Every row comes from one small tree of marks. The marks that hang from a mark follow it in brackets, in the order of their numbers. Every link used is in the known rows. Which tree was each row made from?
(in the rows, 128 means zero)
Known rows
z_341[z_832[z_419 z_474[z_391 z_814]]]: [181 102 115 146 141  80  59 103  88 135 156 160 121 132 146 112 143  67]
z_474[z_391 z_814[z_406[z_620]]]: [ 84 157 141  90 125 160 149 133  70  81 167  98 118 134 123  99 155 140]
z_341[z_832[z_419 z_474[z_391 z_814[z_406[z_620]]]]]: [125 146 127 130 144 125  93 108  87  87 134 136 166 124 151  80 177  94]
z_988[z_620[z_406] z_832]: [127 149 122 138 110 121 205 137 245 108  43 118 140 145 134 162 121 117]
z_474[z_391 z_814]: [135 115 131 109 123 112 123 131  67 133 183 121  74 144 118 133 117 111]
z_341[z_832[z_474[z_391]]]: [192  74 142 161 138  85 111 113 121 137 125 139 128 152 144 167 143 123]
z_814[z_406[z_620]]: [ 99 173 143 109 149 167 169 153 178  97  82  90 128 144 145 117 150 127]
z_832[z_419]: [163 139 113 126 157 102  89 148 181 151  98 133  91 150 158 132 113  40]
z_341[z_832]: [171 134 131 150 166 122 147 134 196 138  76 129 104 150 177 142 129  82]
z_988[z_620[z_406[z_814]] z_832[z_341 z_419 z_474[z_391]]]: [ 96  97 109 135  97 102 132 111 172 139 102 164 194 133 116 126 109 112]
z_988[z_620]: [151 133 130 146 126 116 167 143 188 116  40 108  93 145 121 167 124 119]
z_814[z_406[z_620[z_474]]]: [ 94 162 150 116 138 180 153 153 145 113 102  93 135 111 134 118 142 183]
z_620[z_474]: [150 123 138 134 137 134 121 150 143 165 126 117  93 123 129 153 105 156]
z_988[z_620 z_832[z_341 z_419 z_474[z_391 z_814]]]: [155 103  94 157 132 117 107 100 151 114 127 179 141 142 113 156 111  66]
z_341[z_832[z_419 z_474[z_391 z_814[z_406]]]]: [149 125 101 127 136  94  85 101  79 107 164 136 154 127 142  98 161  59]
z_341[z_832[z_474[z_391 z_814[z_406[z_620]]]]]: [119 136 141 129 134 146 140 109  80  83 139 115 160 124 130 100 180 154]
z_406[z_814]: [110 120 130  97 138 128 124 156 138 165 106  99  90 134 136  99  97 113]

Which tree is each row?
[ 96 163 115 117 105 155 170 135 107 103 103  86 122  92  89 123 134 169]	z_988[z_620[z_474[z_814[z_406]]]]
[ 91 131 165 114 119 161 141 144  89 105 160 107 138 112 131 133 143 196]	z_814[z_406[z_620[z_474[z_391]]]]
[199  88 127 162 147  65  64 111 130 141 124 161 133 144 161 144 141  62]	z_341[z_832[z_419 z_474[z_391]]]
[107 130 170 115 121 161 119 136  53 127 185 129  95 110 118 115 120 200]	z_406[z_620[z_474[z_391 z_814]]]
[114 135 128 111 132 159 138 116  98  86 171 118 156 132 113 112 156 135]	z_988[z_832[z_474[z_391 z_814[z_406[z_620]]]]]
[109 160 155 119 141 182 128 149 111 138 124 116  94 107 125 102 119 189]	z_406[z_620[z_474[z_814]]]
[166 133 111 158 139 124 106 135 209 131  73 151 121 112 147 153  98  78]	z_988[z_620[z_474] z_832[z_419]]
[ 91 123 146 101  87 122 138 130  56 152 211 121 118 103 100 123 116 204]	z_620[z_406 z_474[z_391 z_814]]
[ 71 128 146  93 100 134 144 153 130 183 133 102 137 100 117  89  97 201]	z_620[z_406[z_814] z_474]
[148 157  86 130 156 111  94 117 136 120 110 120 156 125 147  82 160  47]	z_341[z_832[z_419 z_474[z_814[z_406]]]]
[ 90 139 110 138 101 138 142 109 148 118 151 176 160 110 123 137 101 126]	z_988[z_620[z_406 z_474[z_391 z_814]] z_832[z_341 z_419]]
[136 110 126 139 107 139 139 119  94 114 152 141 105 102 107 154 104 155]	z_988[z_620[z_474[z_391 z_814]] z_832]
[111 107 161 117  90 106 143 135 100 157 177 125 129 124 116 150 119 206]	z_620[z_406 z_474[z_391]]
[ 90 144 116 119 141 150 110 116  98 100 158 138 162 141 115 104 151 112]	z_832[z_341 z_419 z_474[z_391 z_814[z_406[z_620]]]]
[169 110 108 176 145 147 173 121 244 124  40 149 145 162 119 194 117 110]	z_988[z_620 z_832[z_341 z_474]]
[ 67  94 163  90  80 113 130 141  68 172 180 113 136 100 108 102 106 219]	z_620[z_406[z_814] z_474[z_391]]
[168 115 104 153 161 113  93 131 198 167  98 152 126 165 132 154 113  65]	z_832[z_341 z_419 z_474]
[119 142 133 144  98 138 187 135 216 129  65 124 153 112 122 159 114 173]	z_988[z_620[z_406 z_474] z_832]
[ 96 125 126  95 109 139 131 130  29 125 215 102 111 106 103 117 130 163]	z_620[z_474[z_391 z_814[z_406]]]
[173 127 115 145 151 124 126 119 139 140 100 124 116 131 136 117 138 110]	z_341[z_832[z_474[z_814]]]
[150 102 104 136 140 105  76 112  94 153 177 165 117 152 112 135 114  85]	z_832[z_341 z_419 z_474[z_391 z_814]]
